Known rows, with every way that one mark hangs from another
q926{q883 q983}: [ 0.57 -2.77  2.27  0.19 -0.88 -0.09  0.86  0.38 -1.04  0.20 -1.25  1.24
 -3.42 -1.28  1.37  5.17  1.27  0.34 -2.25  2.00  1.29  0.28 -0.33]
q591{q883}: [ 1.39 -2.65  0.10 -1.62 -0.35  0.18  1.51  0.64 -1.52 -0.40 -0.89 -0.09
 -0.89  0.68  0.35  1.46 -1.14  0.99 -1.57  0.74 -0.23  1.28  0.00]
q591{q883 q983{q289}}: [ 4.19 -2.89  2.31  0.54 -0.16  0.37  0.51  2.45 -2.22 -0.58 -0.88 -1.91
 -1.14 -3.30 -2.12  2.51 -0.47  1.71 -0.10  2.64 -0.35 -1.15 -0.74]
q883{q926}: [ 0.92 -1.32  2.21 -0.17  2.41  0.10  0.57  1.19 -1.27 -1.46  1.34 -0.08
 -1.06 -0.81 -2.30  0.61  1.40 -0.37  1.12  1.34 -3.57 -0.34  1.98]
q559{q97 q926{q883 q983{q248 q591}}}: [ 0.19 -1.51  2.99  3.25 -0.27 -3.09  1.38  2.52 -4.46  0.38  0.75  1.21
 -2.02 -1.61 -3.62  6.61  0.67  1.51 -1.84  0.70  3.53  3.00 -1.08]
q248{q883 q983{q289 q591 q926}}: [ 1.75  0.67  1.55  5.09 -1.46  1.45 -2.17  0.37 -0.84  0.09  1.87  0.19
 -2.39 -1.64 -5.68 -0.67  2.35  3.54  2.86 -1.18 -1.10 -4.48 -1.77]
q591{q883{q926} q983{q289}}: [ 4.20 -4.09  4.02 -0.38  1.89 -0.06  0.16  2.74 -3.35 -0.72  1.13 -1.93
 -1.72 -3.51 -3.48  1.93 -0.23  1.03  1.33  3.07 -2.03 -0.54  0.94]
q983{q248 q289 q591 q926}: [-0.93  1.14  2.01  5.69 -1.50  0.02 -0.48  0.18 -1.77 -0.82  3.09  0.03
 -0.67 -0.76 -5.54  3.37  3.12  2.53 -0.22  0.96  1.24 -3.01 -0.93]
q248{q983{q289 q926}}: [ 2.34  0.70  2.41  3.30 -1.12  2.18 -0.20  2.25 -1.45  0.95  0.79 -0.78
 -1.25 -3.89 -2.84 -1.79  3.22  1.39  1.70  0.81 -3.13 -5.94 -0.35]
q883{q926{q983{q248 q289}}}: [ 0.38 -0.63  3.42  2.09  0.13 -1.07  1.31  2.25 -3.97 -0.40  0.60 -1.10
 -0.91 -5.43 -3.36  2.64  2.71  1.14 -1.92  1.68  0.56 -1.55  1.81]
q983{q248 q289 q926{q883}}: [-0.22 -1.96  0.79  2.82 -1.53  0.60  0.69 -0.18 -2.48  0.18  0.30  0.53
 -3.65 -0.74 -0.72  3.79  3.09  2.33 -1.39  1.85  0.75 -2.28  0.12]
q289{q883{q926} q983}: [-0.03 -2.73  0.81  0.05  0.36  0.50  0.64  3.10 -3.69 -1.81  2.86 -3.76
 -1.45 -0.13 -2.03 -2.79  3.06 -1.56  1.33  0.98 -2.96  0.29  0.54]
q289{q883{q926{q983{q591}}}}: [ 0.09 -2.61  3.59  2.11  0.35 -0.84  0.59  2.18 -2.47 -1.45  4.55 -1.52
 -2.12 -0.78 -4.94  3.29  0.62 -0.75 -0.25  1.07  1.67  1.79 -0.33]
q926{q983{q289 q591{q883}}}: [ 0.94 -0.91  4.66  1.46 -1.99 -1.03  0.28  0.62 -1.55  0.45  1.59  0.47
 -1.76 -2.10 -3.69  5.01  0.15  2.61 -1.96  2.44  3.45  0.38 -1.95]
q559{q97}: [ 1.53  0.84  1.28  1.03  0.03 -0.83  1.00  3.16 -0.51 -0.92 -0.87  1.37
  0.92 -2.13 -2.61  0.29 -0.08  1.27  0.44  2.58 -2.04  0.19 -0.86]
q883{q926{q983{q248 q591}}}: [-0.99 -1.31  2.95  3.15  0.85 -1.57  0.18  1.01 -3.74 -1.11  2.98 -0.66
 -0.75 -2.04 -4.52  5.45  1.05  0.47 -1.60  0.50  2.06  0.48  0.67]
q983{q248 q289 q591}: [-1.01  2.30  0.50  3.57 -0.67 -0.79  1.25  0.31 -1.36 -1.25  1.47 -0.32
 -0.46 -1.14 -4.59  3.87  1.38  2.17 -1.00  1.30  1.48 -2.13 -1.47]
q983{q248 q289{q883{q926}} q591}: [-0.88 -0.66  0.57  2.42  0.45 -0.92  2.00  1.63 -3.49 -1.88  4.41 -2.42
 -2.02 -0.71 -6.25  2.22  1.09  0.81 -0.11  1.07  1.33  0.19 -0.17]
q591{q983{q289}}: [ 3.37 -0.08  2.52  2.75  0.50  0.78 -0.01  2.69 -0.99 -1.48 -0.77 -1.65
 -0.43 -4.36 -3.15  2.08  1.77  0.81  1.03  2.87 -2.21 -3.48 -0.85]
q926{q883 q983{q248 q289 q591}}: [-1.08 -0.47  2.32  3.31 -1.79 -1.40  1.17 -0.26 -2.45  0.24  1.05  0.55
 -3.51 -2.09 -2.36  7.95  1.34  2.23 -2.80  2.30  4.71 -0.58 -1.97]
q559{q97 q926{q983{q289 q591}}}: [ 1.69  2.28  6.82  4.15 -0.49 -2.41  0.34  4.07 -1.96  0.15  1.85  1.17
  0.21 -4.33 -7.63  2.92  2.92  2.06  0.84  2.43  0.47 -0.13 -1.50]
q883{q926{q983{q289 q591}}}: [ 0.28  0.60  6.56  2.81  0.76 -1.12 -0.51  1.19 -1.31 -0.66  3.89  0.40
 -1.70 -3.28 -6.42  4.11  2.59  1.04  0.78  2.99  0.05 -1.39 -0.14]
q289{q883{q926{q983{q248}}}}: [ 0.23 -3.86  0.25  1.21 -0.36 -0.80  2.46  2.83 -4.96 -1.10  1.41 -2.95
 -1.42 -2.90 -2.03  1.97  0.85 -0.64 -2.88 -0.38  2.08  1.65  1.76]

Rows
[-0.65  0.39  4.29  3.57  0.31 -1.69  0.33  1.35 -3.51 -0.71  3.23 -0.60
 -1.21 -4.04 -6.10  5.08  2.35  1.66 -1.11  1.81  2.00 -1.17  0.25] : q883{q926{q983{q248 q289 q591}}}
[-1.45 -1.57 -0.56  1.29 -1.71 -0.92  0.38  0.64 -4.53 -0.67  1.49 -2.41
 -0.35  1.46 -1.85  2.58  0.08  1.54 -1.82 -0.18  2.16  1.10 -2.00] : q289{q983{q248 q591{q883}}}
[-1.02 -0.45  0.24  5.44 -2.48  0.22  0.63  1.06 -2.70 -1.27  4.00 -1.84
 -1.71  0.04 -5.55  2.44  2.45  1.88 -0.79  0.36  2.65 -1.56 -1.57] : q983{q248 q289{q883} q591 q926}
[ 4.07 -5.42  2.45 -0.98  2.48  0.00 -0.13  2.52 -3.58 -1.29  0.88 -1.93
 -1.30 -1.75 -1.95  2.12 -1.25 -0.09  0.99  1.61 -1.99  1.16  1.33] : q591{q883{q926} q983}
[-1.22 -0.92  1.82  4.49 -1.27 -0.19 -0.23 -1.00 -2.09 -0.19  2.74  1.35
 -3.71  0.84 -3.40  5.96  2.57  2.63 -0.70  1.82  2.24 -1.97 -1.52] : q983{q248 q289 q591 q926{q883}}
[ 2.36 -3.09  0.02  5.22 -1.83  1.18  0.47  3.41 -4.16 -1.50  1.27 -4.22
 -1.09 -3.68 -3.63  1.45  2.47  0.92 -0.61  0.69  0.97 -2.68 -0.36] : q591{q983{q248 q289{q883} q926}}
[-0.38 -2.44  3.04  2.53 -2.15  0.42 -2.42  0.64 -2.87 -0.29  3.69 -0.95
 -1.03  2.45 -3.08  1.23  2.28  1.26  0.81  0.64 -0.04 -0.02 -1.63] : q289{q983{q591{q883} q926}}
[ 0.29 -2.50 -2.19  3.71 -1.33  0.73 -1.10 -0.05 -2.18 -1.15 -1.07 -0.16
 -1.33  0.28 -1.27  0.53  2.12  2.97 -1.17 -2.46  0.48 -0.97  1.33] : q983{q248{q883} q926}
[ 1.11 -3.70  2.48  0.51  0.18 -0.24  1.41  3.02 -2.81 -1.09  2.02 -2.07
 -1.90 -2.33 -2.09  0.94  1.30 -1.09 -0.99  0.86  0.33  1.38  1.38] : q289{q883{q926{q983}}}
[ 0.57 -1.08 -0.66  4.18 -1.89  0.62 -0.66  0.22 -2.09 -0.92 -0.90 -0.33
 -1.46 -1.46 -2.78  0.03  3.31  4.06 -0.49 -1.12  0.28 -2.61  0.79] : q983{q248{q883} q289 q926}
[-0.73 -0.04  0.85  4.35 -2.85 -1.05  2.06  1.93 -2.93 -0.82  2.15 -2.37
 -1.44 -2.87 -4.56  4.50  1.41  1.44 -3.07  0.77  5.16 -0.27 -1.99] : q926{q983{q248 q289{q883} q591}}
[ 0.32 -2.63 -1.93  0.59  1.57 -0.61  0.32  0.51 -2.94 -1.86 -0.73 -0.85
 -1.47 -0.44 -2.06  0.38  0.91  1.94 -0.37 -1.69 -0.95  0.69  2.41] : q983{q248{q883{q926}}}
[ 1.16 -2.61  1.99  1.60 -0.50 -2.44  2.34  3.38 -4.88  0.74 -1.82  0.57
 -1.76 -2.92 -0.89  4.51  1.16  1.15 -2.66  0.68  1.98  2.43  0.41] : q559{q97 q926{q883 q983{q248}}}
[-1.52 -1.36 -0.37  2.87  0.61 -1.08 -1.73  0.39 -4.24 -2.23  2.31 -2.20
 -1.36  0.93 -4.66  0.44  2.33  1.82  1.28 -1.48 -0.68  0.30  0.23] : q289{q983{q248{q883{q926}} q591}}
[-1.08 -1.66  1.60  4.69 -2.46  0.90 -1.53  1.78 -2.42 -1.50  4.91 -2.66
 -1.24  2.03 -4.19 -0.45  3.86 -0.06  1.42  0.11 -0.22 -0.80 -2.20] : q289{q883 q983{q591 q926}}
[ 2.34 -1.51  1.72  5.45 -0.84  0.92 -0.79  2.61 -3.27 -1.16  0.19 -2.22
 -0.20 -4.45 -3.68  2.36  2.97  1.68  0.02  1.35 -0.58 -4.26  0.14] : q591{q983{q248 q289 q926}}
[ 2.73 -0.32  0.53  3.25 -1.47  2.16 -1.19  1.27 -1.11  0.51 -0.70 -0.56
 -2.25 -3.15 -2.83 -2.78  2.77  3.15  2.12 -1.10 -2.38 -4.82 -0.15] : q248{q883 q983{q289 q926}}
[-0.59 -0.14  0.18  5.82 -1.84 -0.06 -1.95 -0.73 -1.61 -1.21  1.69  0.34
 -1.82 -0.08 -5.38  2.27  2.75  4.40  0.17 -1.10  1.74 -2.24 -0.82] : q983{q248{q883} q289 q591 q926}
[ 1.10  1.25  0.32  2.73 -1.38  0.94  2.01  2.30 -1.25 -0.35  2.61 -2.41
 -2.01 -1.97 -4.95 -0.34  0.28  0.51  1.11  0.68  0.18 -2.85 -2.81] : q248{q983{q289{q883} q591}}
[ 0.16 -1.70 -0.39  0.86  0.35 -0.31  2.95  2.55 -3.76 -1.48  1.89 -2.95
 -1.74 -2.35 -3.41 -0.04  1.50  0.65 -0.87  0.99 -0.05 -0.22  1.25] : q983{q248 q289{q883{q926}}}
[-0.21 -2.83  0.45  3.01 -1.50 -0.18 -0.31 -0.44 -3.48 -0.32  2.73  0.04
 -1.01  2.06 -2.84  4.38 -0.33  2.40 -2.08 -0.65  2.94  1.01 -0.61] : q983{q248 q591{q883} q926}
[ 0.73 -2.92  2.85 -0.70  1.89 -0.81 -0.04  0.14 -2.05 -0.84  3.61  0.35
 -1.67  1.91 -3.97  3.26 -1.15  0.92  0.53  1.27 -0.26  2.48  0.25] : q983{q591{q883{q926}}}
[-1.46 -2.05  2.86  3.75 -1.23  0.45 -2.42 -0.38 -1.97 -0.42  3.68  0.35
 -3.50  2.90 -2.21  3.15  4.05  0.61  1.55  1.82 -0.82 -1.32 -2.30] : q289{q983{q591 q926{q883}}}
